What can hang from each mark
vave: kufu
zoforum: niruz norid vave
kufu: norid vave
zomem: niruz
norid: kufu rometob zoforum zomem
rometob: norid

Each row was made from one small tree. The marks that hang from a mark follow it in brackets, in alphabetical order. Every link used is in the known rows. Write each row's tree.
Known rows
vave[kufu[norid[rometob zomem]]]: [-0.06  0.02 -0.06  0.21 -0.08  0.22  0.11 -0.03 -0.13  0.20  0.07 -0.10
 -0.41 -0.16  0.34 -0.01  0.19  0.11 -0.05]
zoforum[norid[rometob]]: [-0.29  0.05 -0.21  0.22 -0.36  0.04  0.14  0.08 -0.08 -0.28  0.19 -0.11
 -0.05 -0.32 -0.05 -0.04  0.23 -0.16 -0.16]
kufu[norid[rometob zomem[niruz]] vave]: [-0.09  0.06 -0.04 -0.02  0.27  0.21  0.07  0.09 -0.17  0.18 -0.04 -0.10
 -0.24 -0.46  0.45  0.08  0.17  0.28 -0.06]
norid[zomem]: [-0.05  0.00  0.04  0.49 -0.07 -0.02  0.14 -0.31 -0.14  0.09  0.09 -0.08
 -0.19  0.23  0.21 -0.05  0.10 -0.01 -0.15]
kufu[norid[zomem[niruz]] vave]: [-0.04  0.04 -0.06  0.08  0.58  0.12  0.03 -0.28 -0.17  0.11 -0.09 -0.06
 -0.35 -0.03  0.38  0.09  0.12  0.23 -0.09]
rometob[norid[zomem[niruz]]]: [-0.06 -0.01 -0.04  0.12  0.42  0.03  0.18 -0.17 -0.31  0.23  0.13 -0.13
 -0.46  0.02  0.15  0.02 -0.09 -0.21 -0.15]
zoforum[niruz]: [-0.24 -0.03 -0.29 -0.01 -0.20  0.00  0.09 -0.50 -0.17 -0.29  0.13  0.00
  0.00 -0.09  0.07 -0.05  0.05 -0.20 -0.27]
zoforum[norid[zomem]]: [-0.11  0.04 -0.05  0.79  0.10 -0.07  0.13 -0.14 -0.09 -0.07  0.08 -0.11
 -0.13  0.37 -0.12 -0.02  0.21 -0.06 -0.15]
rometob[norid[kufu zoforum zomem]]: [ 0.00  0.05  0.11  0.04  0.13 -0.07  0.10  0.20 -0.32  0.18  0.08  0.00
 -0.07  0.51 -0.04  0.04  0.06  0.21 -0.14]
zoforum[niruz norid[rometob zomem]]: [-0.23  0.04 -0.17  0.66 -0.15 -0.01  0.12  0.17 -0.14 -0.10  0.13 -0.10
  0.22 -0.11 -0.20 -0.03  0.25 -0.06 -0.21]
vave[kufu[norid[zomem]]]: [-0.01  0.00 -0.06  0.29  0.24  0.14  0.08 -0.36 -0.14  0.14  0.01 -0.06
 -0.54  0.26  0.30  0.00  0.14  0.05 -0.07]
vave[kufu[norid]]: [-0.14 -0.01 -0.23 -0.18  0.05  0.16  0.06 -0.49 -0.12 -0.15  0.06 -0.02
 -0.57  0.01  0.31 -0.01  0.10 -0.10 -0.11]
zoforum[norid[kufu]]: [-0.07  0.00 -0.23  0.16 -0.21 -0.01  0.09 -0.05 -0.14 -0.20  0.01 -0.01
 -0.14  0.38 -0.10  0.02  0.22  0.12 -0.24]
vave[kufu[norid[rometob zoforum zomem]]]: [-0.11  0.02  0.03  0.20 -0.02  0.16  0.06  0.25 -0.13  0.00  0.15 -0.06
 -0.13 -0.29  0.36  0.03  0.21  0.07  0.00]
kufu[norid vave]: [-0.24  0.12 -0.18 -0.36  0.21  0.07 -0.01 -0.50 -0.11 -0.16 -0.05  0.01
 -0.28  0.04  0.18  0.03  0.15  0.19 -0.10]
norid[rometob zoforum[niruz vave]]: [-0.34 -0.03 -0.05 -0.08 -0.56 -0.05  0.11  0.22 -0.02 -0.35  0.14  0.01
  0.31 -0.71  0.13 -0.02  0.05 -0.13 -0.11]
zoforum[niruz norid vave]: [-0.31 -0.02 -0.21  0.31 -0.12 -0.13  0.09 -0.22  0.01 -0.39  0.00 -0.03
 -0.04 -0.04 -0.27 -0.01  0.08 -0.20 -0.18]
rometob[norid[kufu[vave] zoforum]]: [-0.14  0.14 -0.09 -0.49  0.01 -0.02 -0.02  0.25 -0.24 -0.13 -0.07  0.03
 -0.28  0.34 -0.12  0.06  0.08  0.24 -0.05]
zomem[niruz]: [-0.11 -0.10 -0.21 -0.09 -0.06  0.09  0.14 -0.35 -0.17 -0.18  0.15 -0.07
 -0.33 -0.39  0.42  0.01 -0.01 -0.28 -0.21]
rometob[norid[kufu zoforum[niruz]]]: [-0.20  0.03 -0.20 -0.46  0.00 -0.05  0.04  0.02 -0.35 -0.18  0.12  0.08
  0.13  0.19 -0.16  0.03  0.01  0.01 -0.26]
norid[zoforum]: [-0.23 -0.01 -0.09 -0.01 -0.18 -0.05  0.09 -0.18 -0.12 -0.36  0.21  0.01
  0.03 -0.17  0.23 -0.02  0.08 -0.20 -0.14]
norid[zomem[niruz]]: [ 0.02 -0.08 -0.03  0.43  0.12  0.06  0.16 -0.20 -0.19  0.10  0.10 -0.10
 -0.29 -0.15  0.41  0.02  0.03 -0.12 -0.16]

Which tree is each row?
[ 0.20 -0.03 -0.03  0.21  0.03  0.11  0.04  0.15 -0.19  0.17 -0.23 -0.05
 -0.44  0.19  0.32  0.09  0.13  0.38 -0.10] : norid[kufu[vave] zomem[niruz]]
[-0.09 -0.06  0.05  0.62 -0.10  0.02  0.20  0.41  0.00  0.05  0.04 -0.17
 -0.23 -0.51  0.13  0.04  0.11 -0.06 -0.05] : zoforum[norid[rometob zomem[niruz]] vave]
[-0.13  0.01  0.08 -0.39 -0.14 -0.11  0.11  0.17 -0.16 -0.03  0.01  0.03
 -0.22  0.20 -0.02  0.04 -0.05  0.12 -0.07] : rometob[norid[kufu zoforum[vave]]]
[-0.15 -0.08 -0.20  0.11 -0.40  0.04  0.06 -0.23  0.03 -0.28 -0.09 -0.04
 -0.54 -0.14  0.09 -0.04 -0.03 -0.24 -0.07] : zoforum[niruz vave[kufu]]
[-0.15  0.06  0.03  0.10  0.00  0.10  0.15 -0.16 -0.19  0.24  0.16 -0.06
  0.02 -0.18  0.32 -0.01  0.19  0.24 -0.16] : kufu[norid[rometob zomem]]
[ 0.14  0.07  0.02  0.32 -0.18  0.03  0.02  0.06 -0.14  0.16 -0.24 -0.02
 -0.34  0.57  0.13  0.03  0.20  0.49 -0.08] : norid[kufu[vave] zomem]
[-0.04  0.09 -0.13 -0.28 -0.64  0.14  0.03  0.26 -0.13 -0.04 -0.13 -0.02
 -0.24 -0.14  0.20  0.01  0.22  0.41 -0.09] : norid[kufu[vave] rometob]
[-0.16  0.15  0.03  0.04  0.05  0.12  0.05 -0.02 -0.13  0.17 -0.04 -0.07
 -0.14 -0.10  0.24  0.02  0.24  0.41 -0.04] : kufu[norid[rometob zomem] vave]
[-0.16  0.00  0.21  0.21  0.29 -0.09  0.10 -0.14 -0.05  0.03  0.06  0.01
  0.05  0.06  0.24  0.05  0.07  0.18 -0.04] : kufu[norid[zoforum[vave] zomem]]
[-0.36 -0.02 -0.10 -0.30  0.17 -0.09  0.05 -0.34 -0.08 -0.34  0.11  0.10
  0.25 -0.25  0.13  0.04  0.03 -0.02 -0.17] : kufu[norid[zoforum[niruz vave]]]
[-0.01 -0.07 -0.01  0.32 -0.19  0.15  0.19  0.13 -0.18  0.16  0.15 -0.14
 -0.17 -0.55  0.48  0.00  0.08 -0.08 -0.15] : norid[rometob zomem[niruz]]
[-0.22 -0.05 -0.29  0.41 -0.22 -0.02  0.05 -0.08  0.06 -0.43 -0.09 -0.06
 -0.48 -0.01 -0.24 -0.01  0.08 -0.31 -0.07] : zoforum[niruz norid vave[kufu]]
[-0.13 -0.03  0.03  0.03  0.29  0.13  0.14  0.19 -0.23  0.04  0.25 -0.05
  0.21 -0.65  0.55  0.09  0.13  0.05 -0.14] : kufu[norid[rometob zoforum zomem[niruz]]]
[-0.12  0.04 -0.23 -0.19 -0.23 -0.02 -0.07  0.12 -0.17 -0.39 -0.13  0.10
  0.13  0.10  0.01  0.06  0.17  0.26 -0.16] : norid[kufu[vave] zoforum[niruz]]
[ 0.16 -0.12  0.05  0.29  0.03  0.04  0.11  0.26 -0.24  0.06  0.05  0.00
  0.00  0.00  0.42  0.10  0.10  0.14 -0.18] : norid[kufu zoforum zomem[niruz]]
[-0.26 -0.03 -0.20 -0.28 -0.31  0.17  0.08 -0.09 -0.03 -0.11 -0.01 -0.01
 -0.30 -0.55  0.19  0.00  0.07 -0.02 -0.08] : zoforum[niruz vave[kufu[norid[rometob]]]]
[-0.17 -0.04  0.02  0.02 -0.67  0.08  0.10  0.42  0.08 -0.29  0.06 -0.07
 -0.38 -0.62  0.29 -0.01  0.06 -0.19  0.09] : norid[rometob zoforum[vave[kufu]]]
[-0.08  0.15 -0.13 -0.49 -0.05  0.04  0.02 -0.03 -0.25  0.05 -0.16 -0.02
 -0.54  0.46 -0.13  0.03  0.06  0.28 -0.09] : rometob[norid[kufu[vave]]]
